What can hang from each mark:
luno: diti lamub memuz
fafet: luno murotun sopos
sopos: diti fafet tezo
diti: sopos
murotun: lamub neri
neri: luno

In the rows, 128 means zero.
Known rows, with every way that one mark hangs from another:
[neri luno]: [167  89  88 145 129 107 116 152 151 138 124  95 153 118 143 126 129 164
 109]
[neri [luno diti lamub memuz]]: [150  81 116 152 100 119 146 162 146 129 134 114 176 118 138  97 116 170
  95]
[luno diti]: [146  89  94 162 107 102 121 116 133 142 142  93 153 114 155 110 136 167
 108]
[neri [luno [diti sopos]]]: [162  92  94 153 125  99 119 129 151 135 124 108 159 115 133 120 134 178
 113]
[sopos [fafet [luno diti lamub memuz] murotun]]: [151 120 115 174 120 130 131 108 145 118 158  70 161 120 131  95 122 191
  95]
[diti [sopos fafet tezo]]: [162 110 110 163 133 117 102  92 167 115 122  60 161 121 121 109 118 189
 104]
[luno [diti sopos]]: [151 101  97 161 114 105 119 102 138 134 134  94 154 115 141 102 137 180
 115]
[sopos diti fafet tezo]: [156 106  96 170 116 101  92 111 178  92 117  63 152 133 135 134  96 188
  80]
[luno [diti [sopos tezo]] lamub]: [150  98 128 156 105 115 136 103 159 119 141  91 184 120 125  84 128 185
  94]
[murotun lamub [neri [luno diti]]]: [140  92 122 172 127  97 118 155 166 109 123  95 175 124 143 131 159 201
 102]
[sopos [fafet luno] tezo]: [157 108 121 169 126 118 108  93 166 120 145  36 166 117 127 117 128 181
  93]
[neri [luno lamub]]: [166  88  99 141 119 116 131 162 159 129 130 102 169 121 137 112 123 166
 101]
[neri [luno [diti [sopos tezo]] lamub memuz]]: [153  87 134 150 107 120 143 142 159 121 129 107 184 120 120  90 114 183
  92]
[neri [luno lamub memuz]]: [159  86 113 143 109 130 142 173 150 127 128 103 171 121 135  96 109 167
  96]
[murotun lamub]: [145  99 117 162 113 110 123 142 152 122 130  80 145 118 157 117 143 177
 105]
[sopos diti [fafet luno [murotun neri]] tezo]: [161 134 108 173 151 106  89  92 184  80 136  43 158 142 115 129 121 215
  80]
[fafet [murotun neri] [sopos diti tezo]]: [174 114 110 161 179  98  99 117 166  77 126  85 155 139 111 114 123 219
  86]
[luno [diti [sopos fafet tezo]] memuz]: [139  98 128 175 104 120 123  99 144 121 131  80 167 116 128  92 110 191
  99]

Rows:
[159 113 101 167 112 131 123 117 152 120 148  58 167 118 134 107 124 177
 101]	[sopos [fafet [luno lamub]]]
[137  98 136 172 123 109 125 154 161 103 117  97 177 126 132 114 148 211
 103]	[murotun lamub [neri [luno [diti sopos] memuz]]]
[142 102 144 175 101 129 132 100 161 114 153  50 186 116 123  94 117 187
  81]	[sopos [fafet [luno diti lamub memuz]] tezo]
[156 120 132 170 141 127 113  92 161 116 150  40 158 121 120 105 122 192
  89]	[sopos [fafet [luno memuz] murotun] tezo]
[163 102 158 155 125 138 150 127 144 104 152  65 182 115 107  68 121 193
  85]	[fafet [luno lamub memuz] [sopos tezo]]
[159 123 125 172 156 115  98  93 180  98 124  60 163 130 115 114 134 215
 101]	[diti [sopos [fafet [murotun lamub neri]] tezo]]
[157  93 118 156 132 111 120 132 172 110 127  91 197 130 117 106 141 198
  97]	[murotun [neri [luno [diti [sopos tezo]] lamub]]]
[139  95 147 157  93 131 149 116 148 117 140  93 186 121 124  64 112 187
  89]	[luno [diti [sopos tezo]] lamub memuz]
[153  89 108 154 115 112 130 141 141 132 122 110 160 115 132 105 120 180
 109]	[neri [luno [diti sopos] memuz]]
[156 141  99 180 141 106  97 116 174  76 131  60 144 140 132 134 130 219
  92]	[sopos diti [fafet luno [murotun lamub neri]]]
[170 134 121 165 159 102 123 123 154  81 141  83 132 127 122 114 139 218
  97]	[fafet luno [murotun lamub] [sopos diti]]
[144 113 139 160 108 124 135  95 136 128 151  62 165 116 124  79 138 188
 103]	[fafet [luno [diti [sopos tezo]] memuz]]
[152  89 119 165 118 111 123 127 156 124 121  96 168 116 124 112 113 187
 100]	[neri [luno [diti [sopos fafet tezo]] memuz]]
[152 114 123 158 119 112 126  84 146 131 152  61 164 114 125  96 151 186
 107]	[fafet [luno [diti [sopos tezo]]]]
[160 122 113 162 116 139 126 109 150 114 135  65 165 121 120  87 117 191
 110]	[diti [sopos [fafet [luno lamub memuz]]]]
[164 120 119 163 134 122 108  82 166 115 133  46 163 120 114 105 128 194
 105]	[diti [sopos [fafet luno] tezo]]
